What can hang from each mark:
K_721: K_317 K_788
K_224: K_398 K_788
K_479: K_584
K_788: K_228
K_584: K_317 K_398 K_788
K_228: K_479 K_788
K_398: K_224
K_317: K_584 K_721

Each row was made from one small tree. The marks that hang from a mark follow it in brackets, in the order of their numbers. Every link used is in the known rows. Write each row's tree.
Known rows:
K_228[K_479[K_584[K_317[K_721] K_398[K_224]]] K_788]: [ 2.89  0.50 -3.18  1.23 -2.50 -7.04  0.19  2.70  7.20  4.15 -4.33 -2.37
  4.64 -3.65 -0.52  1.38  1.19 -0.15 -2.70  0.81]
K_479[K_584]: [ 3.46 -2.70 -2.33  0.63 -2.56 -0.65 -0.49  2.20  4.99  2.92  1.08 -0.76
  4.31 -2.52 -0.85  0.99  0.63 -0.01 -0.27  0.84]
K_721[K_317[K_584[K_398[K_224]]] K_788[K_228]]: [ 0.16 -1.39 -2.53 -0.01 -3.62 -8.09  1.80 -0.53  2.38  2.78  1.44 -1.61
  4.86 -2.80 -1.54  3.39  1.25 -0.17  6.55  1.03]
K_584[K_317[K_721]]: [ 2.89  1.04 -1.36 -0.26 -1.34 -3.78 -0.02 -0.04  4.89  2.67  1.39 -1.08
  2.74 -3.41 -0.80  1.27  1.39 -0.49 -2.22  0.72]
K_398[K_224[K_788[K_228[K_479]]]]: [ 1.44  1.00 -1.40 -0.60 -4.43 -4.36  0.91  1.27  3.60  4.54 -2.02 -0.24
  5.20 -2.59 -0.97 -0.11  0.54 -0.24  6.43  0.38]
K_721[K_317]: [ 3.09 -1.72 -1.17  0.00 -1.35 -4.21  0.68  2.37  4.02  2.41  2.40  0.32
  3.91 -2.30 -1.39  1.49  0.99 -0.32  0.90  0.50]
K_479[K_584[K_317[K_721[K_788[K_228]]] K_398]]: [ 1.55 -0.04 -2.73  0.40 -4.22 -5.62  1.01 -0.10  4.22  2.97  1.17 -3.15
  3.91 -3.88 -0.61  2.73  1.15 -0.12  3.33  1.08]
K_721[K_317[K_584[K_398 K_788[K_228]]]]: [ 2.68 -1.55 -2.21  0.54 -4.11 -6.60  1.20 -1.76  3.99  3.81  2.98 -1.84
  3.96 -3.51 -1.57  2.25  0.91 -0.04  2.15  1.13]
K_584[K_398 K_788]: [ 3.85 -2.34 -3.24  0.69 -4.61 -3.20  1.25 -2.18  5.70  4.23  0.93 -1.60
  3.75 -3.42 -1.06  0.61  0.71  0.12 -0.56  1.19]
K_224[K_398 K_788[K_228[K_479[K_584]]]]: [ 2.11 -0.09 -1.53  0.96 -4.58 -3.23  1.59  6.28  4.01  4.75 -1.74  0.45
  5.02 -3.17 -0.38  0.04  0.16 -0.45  4.45  0.13]
K_584[K_398[K_224]]: [ 2.66 -2.10 -4.18  0.48 -3.76 -3.21  0.95 -1.34  4.64  3.65  0.32 -1.16
  4.68 -2.59 -0.78  1.31  1.08 -0.04 -0.41  0.97]
K_479[K_584[K_317[K_721] K_398 K_788]]: [ 3.91 -1.30 -3.60  1.19 -3.93 -5.12  0.37 -1.31  5.05  3.97  1.16 -3.68
  3.04 -4.42 -0.25  1.72  1.25  0.07 -1.63  1.51]
K_479[K_584[K_317[K_721]]]: [ 3.13 -0.43 -1.99  0.46 -1.63 -3.10 -0.64  1.30  4.50  2.61  1.38 -1.92
  3.11 -3.46 -0.43  1.66  1.25 -0.26 -1.40  1.01]
K_479[K_584[K_398[K_224] K_788]]: [ 3.39 -3.50 -4.96  1.12 -5.22 -3.62  0.53 -1.21  4.40  4.44  0.71 -3.13
  4.69 -3.25 -0.44  1.36  0.89  0.48  1.51  1.49]
K_224[K_398 K_788[K_228[K_479[K_584[K_317]]]]]: [ 2.60  1.24 -1.45  1.04 -4.28 -5.23  1.12  5.97  3.03  4.95 -0.43 -0.49
  4.66 -3.69 -0.77  0.11  0.42 -0.56  4.50 -0.31]
K_584[K_317[K_721] K_398 K_788[K_228[K_479]]]: [ 3.06  1.57 -2.92  0.48 -4.18 -6.94  1.37 -1.71  6.08  5.06 -1.29 -2.48
  3.58 -4.36 -0.87  0.85  1.05  0.00  1.24  0.94]
K_721[K_317[K_584[K_398]] K_788[K_228[K_479]]]: [ 0.70 -1.19 -1.38  0.58 -2.80 -8.05  2.28  1.75  3.97  3.12 -1.91 -0.30
  4.69 -3.06 -1.86  2.33  0.88 -0.23  5.58  0.48]
K_224[K_788]: [ 2.77 -0.62 -0.32 -0.27 -3.51 -2.29  0.68  1.11  3.65  3.21  0.87  0.05
  3.65 -2.77 -0.88  0.00  0.60 -0.50  1.21  0.59]
K_398[K_224[K_788[K_228]]]: [ 1.42  0.71 -1.46 -1.04 -4.92 -3.28  0.54 -0.15  2.56  3.90  1.58 -0.91
  4.80 -2.57 -0.88  0.63  0.67 -0.32  5.81  0.71]
K_398[K_224[K_788[K_228[K_479[K_584]]]]]: [ 1.70 -0.49 -1.98  0.03 -4.63 -3.58  0.25  3.01  3.33  4.55 -1.79 -1.12
  5.60 -2.61 -0.60  0.33  0.47 -0.03  7.16  0.52]
K_228[K_479[K_584[K_317[K_721] K_398]] K_788]: [ 3.66  0.46 -2.18  1.41 -2.24 -5.97  0.21  3.46  8.26  3.88 -4.15 -1.59
  4.06 -3.92 -0.70  0.86  0.91 -0.29 -4.36  0.66]

Write each row's tree:
[ 3.29  0.14 -2.13  0.63 -2.61 -3.82 -0.63  2.87  4.88  4.08  0.23 -1.35
  4.87 -3.11 -1.49  0.60  0.58  0.07  3.24  0.02] | K_788[K_228[K_479[K_584[K_317]]]]
[ 1.09 -0.33 -0.59 -0.82 -2.91 -5.68  1.64  2.05  3.32  2.27  2.58 -0.33
  4.43 -2.42 -1.83  2.16  0.82 -0.21  6.88  0.42] | K_721[K_317 K_788[K_228]]
[ 1.53 -1.21 -3.48  0.47 -2.50 -4.01  0.47 -2.09  4.65  2.91 -1.23 -1.48
  3.56 -3.21 -0.15  2.59  1.51 -0.38 -2.56  1.76] | K_317[K_584[K_398[K_224]] K_721]
[ 1.37 -0.52 -3.94  0.83 -4.70 -7.08  1.14  1.37  3.62  4.37 -1.56 -2.85
  5.61 -3.28 -1.32  1.76  0.93  0.26  7.29  0.35] | K_721[K_788[K_228[K_479[K_584[K_317 K_398[K_224]]]]]]
[ 1.93  1.00 -0.96 -0.11 -4.97 -2.83  1.83  3.27  3.27  4.18  1.65  0.63
  4.25 -3.16 -0.63  0.40  0.39 -0.76  3.06  0.30] | K_224[K_398 K_788[K_228]]
[ 0.36 -0.22  0.06 -0.13 -1.75 -7.01  1.49  3.24  3.74  2.73 -1.24  0.22
  4.50 -2.71 -2.03  2.06  0.81 -0.26  6.83  0.17] | K_721[K_317[K_584] K_788[K_228[K_479]]]
[ 3.69 -2.49 -2.44  1.08 -3.30 -2.78  0.13  2.46  5.93  4.34 -2.06 -1.31
  4.33 -3.19 -1.08 -0.21  0.43  0.40  2.20  0.75] | K_228[K_479[K_584[K_788]]]
[ 1.83  1.37 -0.93  0.34 -4.37 -3.77  2.24  4.91  4.20  4.74 -1.78  1.25
  4.68 -3.16 -0.70 -0.28  0.26 -0.69  3.69 -0.02] | K_224[K_398 K_788[K_228[K_479]]]
[ 0.80 -1.36 -1.46  0.19 -3.39 -7.09  1.87  0.27  3.19  2.48  1.84 -0.99
  4.33 -3.01 -1.70  3.15  0.99 -0.29  4.51  0.78] | K_721[K_317[K_584[K_398]] K_788[K_228]]
[ 0.14  0.26 -1.80  0.37 -3.22 -5.50  1.90  0.08  5.82  3.21 -4.08 -0.83
  3.94 -3.57 -0.81  2.08  0.97 -0.30  2.30  1.00] | K_317[K_584[K_398] K_721[K_788[K_228[K_479]]]]
[ 1.44  0.06 -3.61  0.02 -4.64 -5.09  0.73 -4.27  4.82  4.16  0.12 -3.01
  3.74 -3.90 -0.35  2.51  1.30  0.03  0.93  2.09] | K_317[K_584[K_398[K_224] K_788[K_228]] K_721]
[ 1.83  0.78 -1.10 -0.50 -3.39 -3.18  0.04 -2.12  5.25  3.47  1.20 -1.89
  3.00 -3.77 -0.83  1.64  0.91 -0.11  0.22  1.65] | K_317[K_584[K_788[K_228]] K_721]
[ 2.12 -0.65 -2.98  1.08 -4.54 -6.18  1.10  1.97  4.50  4.02 -1.34 -2.28
  5.02 -3.59 -1.48  1.35  0.64  0.14  5.52  0.11] | K_721[K_788[K_228[K_479[K_584[K_317 K_398]]]]]
[ 2.90  0.08 -3.41  1.10 -3.09 -5.13  0.35  1.20  5.81  4.14 -1.48 -2.18
  4.36 -3.77 -0.47  1.53  1.01 -0.07  0.41  0.72] | K_788[K_228[K_479[K_584[K_317[K_721] K_398]]]]
[ 1.99  0.53 -3.13  0.24 -5.31 -6.08  0.40 -0.77  2.37  4.10  1.35 -3.50
  4.34 -3.77  0.19  2.21  1.28 -0.33  3.61  1.27] | K_479[K_584[K_317[K_721] K_398[K_224[K_788[K_228]]]]]
[-0.09 -0.87 -2.48  0.36 -3.28 -8.86  2.19  1.35  3.06  3.47 -1.91 -0.87
  5.25 -2.77 -1.60  2.67  1.10 -0.11  7.34  0.65] | K_721[K_317[K_584[K_398[K_224]]] K_788[K_228[K_479]]]
[ 2.88  0.18 -4.05  0.36 -3.97 -6.64  0.95 -3.46  4.21  4.36  0.91 -3.36
  3.16 -4.14 -0.42  1.71  1.62 -0.03 -0.34  1.57] | K_584[K_317[K_721] K_398[K_224] K_788]
[ 3.14 -1.60 -3.42  0.98 -4.92 -5.57  0.33  0.30  1.83  4.14  1.54 -2.88
  4.43 -3.43 -0.49  1.27  1.08 -0.23  2.44  0.77] | K_479[K_584[K_317 K_398[K_224[K_788]]]]
[ 1.21 -1.46 -1.00  0.26 -2.55 -5.91  1.43  5.24  3.96  2.97 -0.87 -0.55
  5.25 -2.46 -1.49  1.76  0.58  0.05  8.45  0.13] | K_721[K_317 K_788[K_228[K_479[K_584]]]]
[ 3.06 -1.81 -3.56  1.35 -3.57 -4.49  0.32  3.52  7.82  4.36 -4.56 -1.10
  5.77 -2.73 -0.93  0.60  0.54  0.14 -1.27  0.76] | K_228[K_479[K_584[K_398[K_224]]] K_788]
[ 2.04 -0.66 -3.70  0.66 -4.76 -5.69  0.90 -2.38  4.94  5.26 -2.34 -2.07
  4.91 -3.53 -1.25  1.09  0.75  0.30  3.24  1.08] | K_317[K_584[K_398[K_224] K_788[K_228[K_479]]]]
[ 3.72  0.38 -3.08  0.28 -5.34 -5.36  0.84 -3.14  4.55  4.83  3.38 -2.82
  3.90 -3.99 -1.63  1.06  0.78  0.13  1.78  0.75] | K_584[K_317 K_398 K_788[K_228]]
